Known rows, with every step that occurs
j-a:  .07 -.18  .15 -.27 -.30  .22 -.16 -.28 -.22  .30  .10 -.07  .35  .48  .48 -.05 -.44  .36  .32 -.45 -.26
m-a-r-q-n: -.03 -.03 -.15  .27  .03  .26 -.09 -.39 -.36  .22  .15 -.32  .22 -.02  .31  .00 -.31 -.15  .19 -.51  .21
j-a-n-t: -.14 -.12  .03 -.03 -.58 -.05 -.23  .06 -.18  .16  .05 -.04  .20  .24  .38 -.03 -.13  .29  .07 -.37 -.24
n-t-r-a-s: -.10 -.01 -.24  .04 -.17  .18 -.12 -.20 -.14  .14  .21 -.09  .34  .04  .33  .06 -.37  .10  .34 -.39  .01
g-a: -.04 -.01  .20  .11 -.23  .41  .09 -.31 -.21  .42  .11  .01  .24  .33  .63 -.10 -.40 -.08  .28 -.33 -.28
m-a-r: -.09 -.16 -.09 -.42 -.10  .20 -.03 -.17 -.29  .31  .00 -.36  .09  .10  .47 -.24 -.36  .34  .37 -.31 -.02
a-n-t: -.17  .00 -.02  .15 -.56 -.01 -.18  .09 -.18  .18 -.04 -.05  .17  .03  .38 -.01 -.08  .28 -.05 -.40 -.14
t-r-a: -.02  .02 -.07 -.06 -.22  .52  .00 -.23 -.23  .20  .22  .16  .41 -.12  .42  .05 -.34  .34  .36 -.34 -.04
n-t-r: -.15  .07  .19 -.03 -.17  .12 -.23 -.22 -.25  .20  .11  .39  .34 -.03  .37  .09 -.01  .59 -.18 -.29  .02
t-n:  .01  .10  .27  .01 -.23  .01 -.21 -.03 -.27  .55 -.01 -.02  .33  .33  .37 -.12 -.28  .21  .14 -.49 -.03
r-a-s:  .01 -.05 -.29  .06 -.21  .26 -.02 -.19 -.12  .24  .12 -.39  .31  .11  .39 -.01 -.60 -.09  .53 -.52 -.08
n-t: -.10  .01  .10  .25 -.37  .14 -.22 -.08 -.17  .18  .00  .07  .31 -.01  .44  .06 -.12  .34 -.03 -.41 -.11
a-r-q-n-t: -.12 -.01 -.07  .51 -.14  .19 -.22 -.21 -.28  .04  .16  .00  .34 -.14  .34  .07 -.05  .05 -.12 -.46  .17
n-t-r-q: -.08  .10 -.06  .07 -.18  .25 -.16 -.38 -.33  .14  .07  .40  .30 -.20  .27  .10  .08  .21 -.19 -.36  .17
r-q-n-t: -.08  .08  .00  .69 -.22  .15 -.26 -.23 -.25  .09  .13  .01  .35 -.10  .32  .19 -.07 -.05 -.11 -.54  .10
j-a-n-t-r: -.18 -.03  .14 -.27 -.36  .00 -.24 -.11 -.25  .18  .13  .30  .26  .18  .32  .02 -.04  .57 -.09 -.25 -.08
g-t-r-q: -.09  .16 -.13 -.31  .02  .20 -.14 -.46 -.36  .29  .04  .33  .32 -.12  .27 -.06  .01  .13 -.14 -.32  .17
t-r: -.06  .06  .17 -.25 -.09  .23 -.12 -.35 -.29  .33  .10  .28  .32  .07  .40  .02 -.21  .58 -.03 -.33  .01
n-t-r-a-m: -.13 -.05  .04  .05 -.33  .38  .15 -.13 -.07  .10  .14  .24  .50  .05  .47 -.07 -.26  .23  .25 -.49 -.06
j-a-r-q:  .04 -.19 -.19 -.37 -.14  .37 -.04 -.39 -.35  .13  .08  .01  .28  .11  .42 -.21 -.25  .20  .15 -.35  .08
r-q:  .06  .05 -.15  .09 -.25  .35 -.04 -.40 -.30  .25 -.05  .03  .27 -.10  .36  .01 -.21 -.03  .06 -.51  .07

Rows
-.12  .10 -.13  .01 -.29  .16 -.13 -.28 -.33  .14  .03  .33  .22 -.19  .23  .07  .08  .17 -.21 -.34  .14 -> a-n-t-r-q
 .01 -.23  .22 -.26 -.35  .21  .10 -.25 -.08  .27  .03 -.01  .43  .60  .55 -.19 -.46  .23  .29 -.60 -.24 -> j-a-m
 .00  .11  .02  .37  .03  .28 -.16 -.50 -.35  .21  .20  .09  .38 -.06  .27  .19 -.21  .01 -.06 -.54  .25 -> t-r-q-n
-.16  .08 -.07  .06 -.28  .24 -.04 -.33 -.32  .18  .11  .39  .20 -.06  .32  .02  .06 -.03 -.13 -.27  .05 -> g-a-n-t-r-q
-.14 -.01 -.09  .48 -.13  .11 -.21 -.20 -.29  .10  .13 -.16  .23 -.12  .29  .08 -.07 -.10  .05 -.44  .14 -> m-a-r-q-n-t
-.03 -.01 -.25 -.09 -.10  .25 -.05 -.27 -.16  .22  .21 -.17  .33  .09  .33  .02 -.49  .09  .43 -.42  .01 -> t-r-a-s
-.16 -.01 -.16  .24 -.61  .17 -.10  .15 -.16  .11  .05 -.08  .22 -.11  .38  .02 -.16  .17  .20 -.38 -.17 -> r-a-n-t
-.09  .03 -.07  .09 -.28  .44 -.08 -.13 -.20  .10  .23  .26  .42 -.18  .40  .10 -.19  .35  .26 -.30 -.03 -> n-t-r-a
-.03 -.07 -.16 -.11 -.10  .53  .13 -.39 -.35  .22  .09  .07  .20  .03  .51 -.25 -.21 -.10  .12 -.29  .06 -> g-a-r-q
-.13 -.04  .10  .27 -.24  .37  .11 -.16 -.09  .10  .23  .16  .53  .06  .44  .02 -.29  .13  .23 -.55  .01 -> q-n-t-r-a-m
-.17  .07 -.22 -.38 -.37  .18 -.02  .00 -.23  .28  .11 -.03  .23 -.02  .33 -.13 -.23  .23  .26 -.29 -.10 -> g-t-r-a-n
-.09 -.09 -.03  .38 -.16  .16 -.25 -.23 -.28  .02  .23  .00  .37  .06  .35  .06 -.08  .09 -.04 -.42  .10 -> j-a-r-q-n-t
 .00 -.01 -.11  .28  .03  .33 -.09 -.37 -.35  .16  .17 -.16  .33 -.06  .36  .01 -.29 -.02  .03 -.50  .26 -> a-r-q-n
-.10  .05 -.03  .35 -.19  .41 -.12 -.18 -.22  .09  .32  .17  .47 -.18  .36  .18 -.22  .24  .26 -.36  .02 -> q-n-t-r-a
-.21  .06  .10 -.11 -.33  .01 -.20 -.09 -.25  .20  .08  .29  .23 -.01  .31  .04  .02  .56 -.18 -.28  .00 -> a-n-t-r
